Each row was made from one small tree. The marks that hang from a mark follow it in brackets, in the order of their numbers. Every link used is in the known rows. Write each row's tree.
Known rows
j_697{j_532 j_559 j_997}: +1.21 -0.83 -1.91 -1.72 +0.41 -3.10 +2.79 +0.62 +1.46 -1.02 +2.30 +0.61 +0.19 -1.59 +1.13 +0.85 +0.32 -0.33 -3.40 +0.59 +0.27 +0.24 -0.55 +1.04 +0.63 +1.15 +1.62
j_697{j_258{j_997} j_264{j_162 j_532{j_644}} j_559}: +3.29 -0.08 -0.70 -0.95 -1.12 -0.78 +0.96 +2.01 +2.99 -0.04 +8.01 +1.36 +1.48 -1.67 +0.60 -1.13 -0.83 -0.42 -2.57 -1.50 -0.40 +0.47 -1.49 +0.81 +1.90 +1.30 +2.86
j_697{j_258 j_532 j_559 j_997}: +2.84 -0.31 -1.16 -1.35 -0.57 -2.80 +3.06 +0.44 +2.10 -1.46 +4.30 +1.37 +0.20 -2.70 +0.98 +0.06 +0.52 -0.77 -4.03 -0.33 -0.19 +0.51 -0.88 +0.81 +1.84 +2.19 +3.18
j_258{j_997}: -0.20 -1.21 -0.34 -0.27 -0.01 -0.16 -0.68 -1.07 +0.44 -0.84 -0.08 +0.26 -0.49 +0.03 +1.34 +0.84 -0.57 -0.32 -0.50 +0.87 -0.09 -0.16 -0.41 +0.52 +0.46 +0.48 +0.48
j_559{j_264{j_162{j_697}}}: +0.82 +0.82 -0.11 +0.79 -0.49 +1.28 -1.19 +1.04 +1.27 +0.91 +1.95 +1.57 -0.36 -0.06 -0.55 -0.23 -0.42 -0.29 +0.24 +2.29 -0.34 +0.58 +0.46 -1.32 +0.19 -0.72 -1.21
j_997{j_532}: +0.70 -1.09 +0.41 -0.49 -0.14 -1.15 +0.25 +0.01 -0.51 +1.27 +1.73 +0.26 +0.34 -0.80 -0.06 +0.61 -0.04 +0.36 +0.26 +0.00 +0.08 -0.53 -1.06 -0.03 -0.55 -0.35 +1.03
j_697{j_258{j_532{j_644} j_997}}: +0.91 -0.99 -0.44 +0.12 -1.49 +0.23 +0.56 +0.58 +1.78 -0.04 +3.27 -0.43 +1.53 -1.32 +0.95 +0.34 -1.23 -1.69 -1.27 -1.07 -1.12 +0.31 -1.66 +0.32 +2.86 +2.43 +2.83
j_697{j_258 j_532}: +1.73 -0.13 -0.18 -0.23 -0.81 -0.64 +1.44 +0.37 +1.28 -0.36 +2.89 +0.51 +0.60 -2.01 -0.27 -0.54 +0.29 -0.97 -1.61 -1.51 -0.86 +0.65 +0.08 +0.07 +1.52 +1.75 +2.22
j_162{j_559{j_264{j_532}} j_697{j_997}}: +0.52 -0.19 -1.58 +0.95 +1.28 -1.14 -0.53 +1.38 +1.42 +1.78 +0.98 +1.98 -0.66 -0.79 +1.79 -0.67 -1.59 -0.79 -1.59 +4.04 -0.89 +0.66 +0.22 -1.19 +0.78 -0.30 -0.51
j_697{j_258 j_264 j_532{j_644} j_559{j_162} j_997}: +4.12 -0.18 -0.90 +0.19 -2.01 -1.17 +3.90 +2.58 +2.35 -1.07 +5.54 -1.13 +1.74 -3.48 +1.51 +0.73 +0.23 -0.85 -3.82 -0.15 +0.41 +1.14 -0.96 +1.28 +4.75 +0.81 +4.68
j_559{j_162{j_697} j_264{j_532}}: +0.48 -0.24 -0.41 +1.99 +0.07 +0.74 -1.86 +1.44 +1.26 +0.89 +1.70 +0.43 +1.42 -0.67 +0.26 -0.44 -0.73 -0.52 +0.32 +1.93 -0.30 +0.84 +2.27 -1.47 +0.98 -1.48 +0.72
j_258{j_532}: -0.47 -0.52 -0.15 -0.63 +0.05 -0.05 +0.29 +0.19 +1.12 +0.57 +1.05 -0.22 +0.59 -0.37 +0.10 +0.29 -0.09 -0.56 -0.71 -0.92 -0.28 +0.43 -0.16 +0.17 +0.12 +1.26 +0.49
j_697{j_258 j_264 j_559 j_997{j_532{j_644}}}: +4.53 -0.21 +0.17 -1.10 -1.57 -2.40 +3.36 +1.65 +1.34 +0.36 +5.57 +0.66 +0.76 -3.16 +0.60 +0.50 +0.05 +0.16 -2.66 +0.74 +0.51 +0.23 -2.84 +1.36 +2.84 +0.59 +4.56
j_997{j_532{j_644}}: +0.79 -1.16 -0.48 +0.01 -0.67 -1.04 +0.90 +1.74 -0.72 +2.10 +2.26 -0.78 +1.94 -0.73 -0.19 +0.92 -0.77 -0.50 +0.75 -0.04 -0.32 -0.74 -2.10 -0.07 +0.72 -0.54 +1.47
j_162{j_697{j_258{j_532} j_559}}: +1.47 +0.07 +0.57 +0.62 -0.73 +0.05 +0.63 -0.37 +2.45 +0.29 +3.93 +1.72 +0.38 -1.64 +0.78 -1.05 -0.86 -1.93 -3.46 +0.60 -0.94 +1.09 -1.67 -1.15 -0.14 +2.10 +2.73
j_264{j_162{j_559 j_697} j_532}: -0.52 -0.07 -1.46 +0.65 +1.01 -0.11 -1.10 +1.47 +1.44 +2.30 +4.81 +1.79 -0.03 +0.39 +2.03 -1.83 -1.71 -0.93 -1.60 +0.46 -1.62 -0.10 -0.80 -2.12 -1.23 +0.25 -2.20
j_258{j_532{j_644} j_697{j_997}}: -0.80 -1.83 -2.76 -0.84 -1.18 -0.01 +1.00 +1.56 +1.40 +0.92 +1.60 -0.32 +0.65 -0.51 +0.87 +1.53 -1.75 -1.25 -2.66 +1.26 -0.72 +0.63 -1.84 -0.02 +3.36 +2.19 +1.28
j_559{j_264{j_162{j_697{j_258 j_997}} j_532{j_644}}}: +2.00 +0.81 -2.11 +0.27 -1.01 -0.83 +0.16 +3.30 +2.19 +1.42 +5.50 +1.74 +1.62 -0.77 -0.21 -0.89 -1.29 -0.64 -0.55 +1.06 -1.48 +0.20 -0.26 -1.06 +2.63 +0.22 +0.31
j_258{j_697}: -0.50 -1.06 -0.75 -0.21 -0.62 +1.23 -0.92 -0.38 +0.35 +0.08 -0.07 +0.98 -1.06 -0.05 -0.14 +0.23 -0.84 -0.52 -1.49 +1.13 -0.18 +0.69 -0.36 -0.70 +0.84 +0.87 +0.61
j_264{j_162{j_559 j_697{j_258 j_997}} j_532{j_644}}: +1.02 +0.23 -2.54 +0.82 -0.38 -0.91 +0.78 +3.06 +1.91 +2.21 +7.02 +1.25 +1.15 -0.59 +2.71 -1.59 -2.36 -1.53 -2.41 +0.46 -2.35 -0.30 -2.30 -1.89 +1.94 +1.16 -0.64
j_162{j_559{j_264{j_532}} j_697{j_258 j_997}}: +1.94 +0.32 -0.96 +1.23 +0.36 -0.84 -0.24 +1.22 +1.93 +1.30 +2.52 +2.58 -0.60 -1.76 +1.74 -1.50 -1.32 -1.10 -2.16 +3.33 -1.26 +0.95 -0.12 -1.51 +1.85 +0.58 +0.95

Write each row's tree
+0.10 +0.25 -1.30 -0.08 -0.52 -0.20 +0.41 +0.34 +1.12 +0.39 +3.54 +1.08 -0.90 +0.47 +1.87 +0.25 -0.75 +0.05 -1.70 +1.53 -0.82 -0.44 -1.46 -0.98 +0.34 +0.50 -1.90 -> j_264{j_162{j_697{j_997}}}
-0.19 -2.09 -0.83 -0.81 -0.74 +2.15 -1.18 -0.28 +2.82 +0.86 +3.52 +1.29 -2.16 -0.88 +2.19 +0.71 -1.58 -1.01 -3.60 +1.49 -0.11 +1.55 -1.43 +0.05 +1.86 +2.24 +0.44 -> j_258{j_532 j_697{j_264{j_162{j_559}}} j_997}
+0.54 -0.58 -2.02 +1.25 -0.47 +0.15 -0.59 +2.23 +2.01 +2.11 +6.81 +1.44 +1.16 -0.41 +2.68 -1.64 -2.86 -2.21 -2.04 +0.18 -2.47 -0.05 -2.37 -1.99 +1.25 +1.17 -0.19 -> j_264{j_162{j_559 j_697{j_258{j_997}}} j_532{j_644}}
+2.12 -0.30 -0.25 -1.09 -0.22 -1.23 +1.54 +1.11 +0.80 +1.35 +4.58 +0.81 -1.57 -1.49 +2.15 +0.69 +0.06 +1.10 -1.60 +1.35 +0.49 -0.30 -1.98 +0.58 +1.08 -0.36 -0.39 -> j_697{j_264{j_162{j_559}} j_997{j_532}}
+3.66 -0.39 -0.76 -0.80 -1.82 -0.55 +2.34 +1.96 +3.09 -0.48 +7.48 +0.62 +1.32 -2.67 +0.66 +0.11 -0.37 -1.33 -3.46 -0.93 -0.38 +0.97 -1.95 +1.25 +2.88 +1.75 +3.41 -> j_697{j_258{j_997} j_264{j_162} j_532{j_644} j_559}
+2.77 -0.43 -0.86 +0.30 -1.45 +0.64 +1.64 +2.15 +2.42 +0.76 +6.13 +0.12 +0.52 -2.34 +1.71 -0.10 -0.96 -1.60 -2.58 -0.40 -1.01 +0.99 -1.81 +0.56 +3.64 +1.61 +1.69 -> j_697{j_258{j_997} j_264{j_162{j_559}} j_532{j_644}}
+0.71 +0.40 -1.74 -0.28 -0.20 -0.56 -0.68 +3.67 +1.13 +1.72 +3.84 +0.62 +2.27 +0.05 -1.57 -0.67 -0.65 -0.06 +1.40 -0.46 -0.58 -0.02 +1.08 -0.52 +1.35 -0.86 -0.75 -> j_559{j_264{j_162 j_532{j_644}}}
+0.55 -0.72 -1.51 +0.75 -0.29 -1.00 +1.78 +1.60 +1.35 +1.23 +2.86 +0.20 +1.88 -0.99 +0.64 +0.19 -1.47 -2.38 -2.80 +1.72 -1.01 +0.66 -1.82 -0.64 +0.23 +0.64 +1.70 -> j_162{j_697{j_532{j_644} j_559}}
+0.76 -0.54 -2.05 +1.87 -0.44 -0.37 -0.30 +3.14 +1.19 +1.12 +2.33 -0.64 +2.36 -0.72 +1.05 +0.49 -1.54 -0.69 -0.03 +2.60 -0.52 +0.36 +1.11 -0.95 +3.11 -1.37 +0.89 -> j_559{j_162{j_697{j_997}} j_264{j_532{j_644}}}
+3.80 -0.12 +0.13 +0.12 -1.56 -1.51 +2.70 +1.04 +1.69 +1.04 +5.48 +1.20 +0.49 -2.53 +1.41 +0.17 -0.98 -0.69 -3.53 +2.56 -0.33 +0.57 -3.41 +0.20 +2.12 +0.57 +3.97 -> j_162{j_697{j_258 j_264 j_559 j_997{j_532{j_644}}}}
+2.78 -0.43 +0.49 +1.84 -1.60 +0.31 -0.21 +0.69 +1.14 +0.20 +3.03 +0.76 +0.14 -2.36 +1.30 +0.81 -0.33 -0.43 -0.86 +2.88 -0.05 +0.57 +0.13 -1.24 +2.86 -0.87 +2.57 -> j_559{j_162{j_697{j_258 j_997{j_532}}} j_264}
+0.87 -0.64 -0.48 +2.13 -1.22 +1.48 +1.18 +1.76 +1.19 +1.13 +2.41 -2.09 +1.81 -1.29 +1.39 +0.77 -1.09 -1.37 -1.44 +1.34 -0.32 +1.12 -0.04 -0.32 +2.57 -0.80 +1.58 -> j_559{j_162{j_697{j_264 j_532{j_644}}}}
-0.44 -3.21 -1.78 +0.39 -1.56 +1.42 -0.60 +0.78 +2.11 -0.34 +2.93 -0.47 +1.33 -1.20 +1.98 +1.73 -2.17 -2.45 -3.58 +1.00 -0.05 +1.08 -1.66 -0.29 +2.75 +1.65 +3.32 -> j_258{j_532{j_644} j_697{j_559{j_162}} j_997}
+3.69 +0.03 -0.31 -0.38 -1.75 -0.69 +2.47 +2.48 +1.16 +1.56 +6.92 +0.52 -0.17 -2.56 +1.89 +0.05 -0.50 +0.20 -1.92 +0.52 -0.41 -0.14 -3.25 +0.33 +3.48 +0.49 +1.57 -> j_697{j_258 j_264{j_162{j_559}} j_997{j_532{j_644}}}
+3.29 -0.81 +0.81 +0.73 -1.51 -0.32 +1.07 +0.23 +1.86 +0.94 +5.15 +1.16 +0.57 -2.42 +1.24 +0.14 -1.53 -1.34 -3.07 +2.14 -0.33 +0.92 -3.21 +0.10 +1.40 +0.65 +4.33 -> j_162{j_697{j_258{j_997{j_532{j_644}}} j_264 j_559}}
+1.19 -0.61 -0.75 +0.13 -0.41 -1.08 +1.21 +0.37 +0.76 -1.79 +1.82 -0.36 +0.04 -1.06 +2.16 +0.98 +0.25 +0.01 -2.31 +0.83 +1.05 -0.18 -0.17 +0.25 +1.30 -0.21 +1.36 -> j_697{j_559{j_162} j_997}
+3.52 -0.22 -0.42 +1.45 -1.83 +0.20 +1.54 +3.07 +1.87 -0.52 +4.14 -0.42 +2.94 -3.26 -0.54 +0.04 +0.07 -2.03 -1.55 -0.39 +0.08 +1.39 +0.63 -0.16 +3.57 -0.06 +4.32 -> j_697{j_258 j_532{j_644} j_559{j_162 j_264}}
+1.35 -0.48 -1.84 +0.13 -0.79 -0.86 -0.01 +2.03 +2.55 +0.96 +8.00 +1.93 +1.94 -0.53 +1.45 -1.37 -2.19 -1.71 -2.62 -0.49 -1.90 -0.26 -2.15 -1.30 +0.63 +1.43 +1.34 -> j_264{j_162{j_697{j_258{j_997} j_559}} j_532{j_644}}
+1.96 +0.01 +0.66 -0.56 -0.70 -0.42 +1.11 +0.10 +2.11 -0.60 +3.91 +1.29 +0.60 -2.08 -0.08 -0.89 +0.14 -1.25 -2.75 -1.53 -0.18 +0.83 -0.92 -0.02 +0.46 +2.29 +3.21 -> j_697{j_258{j_532} j_559}
+2.82 -1.02 +0.18 +1.37 -1.82 +0.86 -0.02 +1.71 +2.64 -0.99 +3.94 -0.27 +2.26 -2.79 +0.74 +0.68 -0.55 -1.99 -1.65 +0.06 +0.23 +1.31 -0.27 -0.03 +3.74 +1.00 +4.57 -> j_697{j_258{j_532{j_644} j_997} j_559{j_162 j_264}}
+4.17 -0.66 +1.21 -1.35 -1.51 -0.47 +0.78 -0.15 +2.26 -0.48 +7.49 +2.16 -0.79 -2.54 +0.70 -0.20 +0.25 +0.23 -2.74 -0.51 +0.52 +0.29 -2.20 +0.76 +0.66 +0.95 +3.26 -> j_697{j_258{j_997{j_532}} j_264{j_162} j_559}
+1.95 +0.06 -0.77 +1.48 -0.72 -0.16 -0.71 +1.31 +2.00 -0.13 +3.29 +0.98 +0.88 -1.70 +0.89 -0.45 -0.67 -0.32 -1.02 +1.86 -0.58 +0.72 +1.76 -1.24 +2.82 -0.38 +1.85 -> j_559{j_162{j_697{j_258 j_997}} j_264{j_532}}
+2.32 +0.84 +1.05 -0.03 -1.03 +1.53 +0.81 +1.06 +2.64 +0.97 +5.70 +0.91 -0.73 -2.10 +0.97 -1.25 +0.03 -0.51 -2.12 -1.35 -0.36 +1.30 -1.15 -0.25 +1.65 +1.83 +0.71 -> j_697{j_258{j_532} j_264{j_162{j_559}}}
+1.93 -0.86 +0.48 +1.87 -1.53 +1.48 +0.37 -0.42 +2.25 -0.53 +3.52 -0.34 +0.12 -2.15 +2.30 +0.46 -0.64 -1.17 -2.75 +1.11 -0.50 +1.46 +0.13 -0.15 +2.77 +0.73 +2.84 -> j_559{j_162{j_697{j_258{j_997} j_264 j_532}}}
+1.75 +0.29 -1.44 -0.11 -1.51 -0.60 +1.81 +1.80 +2.68 +0.58 +7.22 +1.31 +0.90 -1.16 +1.74 -0.27 -1.23 -1.63 -3.60 +0.27 -1.28 +0.09 -3.01 -0.97 +1.66 +2.09 +0.95 -> j_264{j_162{j_697{j_258{j_532{j_644}} j_559 j_997}}}
+1.67 +0.85 +0.22 +0.65 -1.20 +1.37 -0.75 +1.10 +2.50 +0.85 +4.23 +1.97 +0.01 -1.11 -0.69 -0.75 -0.29 -0.95 -0.79 +0.80 -0.87 +1.08 +0.12 -1.38 +1.21 +0.87 +0.34 -> j_559{j_264{j_162{j_697{j_258{j_532}}}}}
+2.35 -0.87 +1.29 +1.52 -0.58 +0.72 -0.15 -0.95 +1.41 +1.54 +3.40 +1.58 -1.62 -2.38 +2.84 -0.50 -1.49 -1.33 -2.72 +3.05 -0.77 +1.22 -2.65 -0.80 +1.02 +0.76 +2.41 -> j_162{j_559 j_697{j_258{j_997{j_532}} j_264}}
+3.73 -0.17 +0.09 -0.78 -1.87 -1.54 +2.91 +1.61 +0.79 +0.89 +4.49 -0.19 +0.65 -2.60 +0.45 +0.75 -0.17 +0.55 -1.29 +0.53 -0.06 -0.01 -2.46 +1.27 +3.68 +0.54 +3.40 -> j_697{j_258 j_264 j_997{j_532{j_644}}}
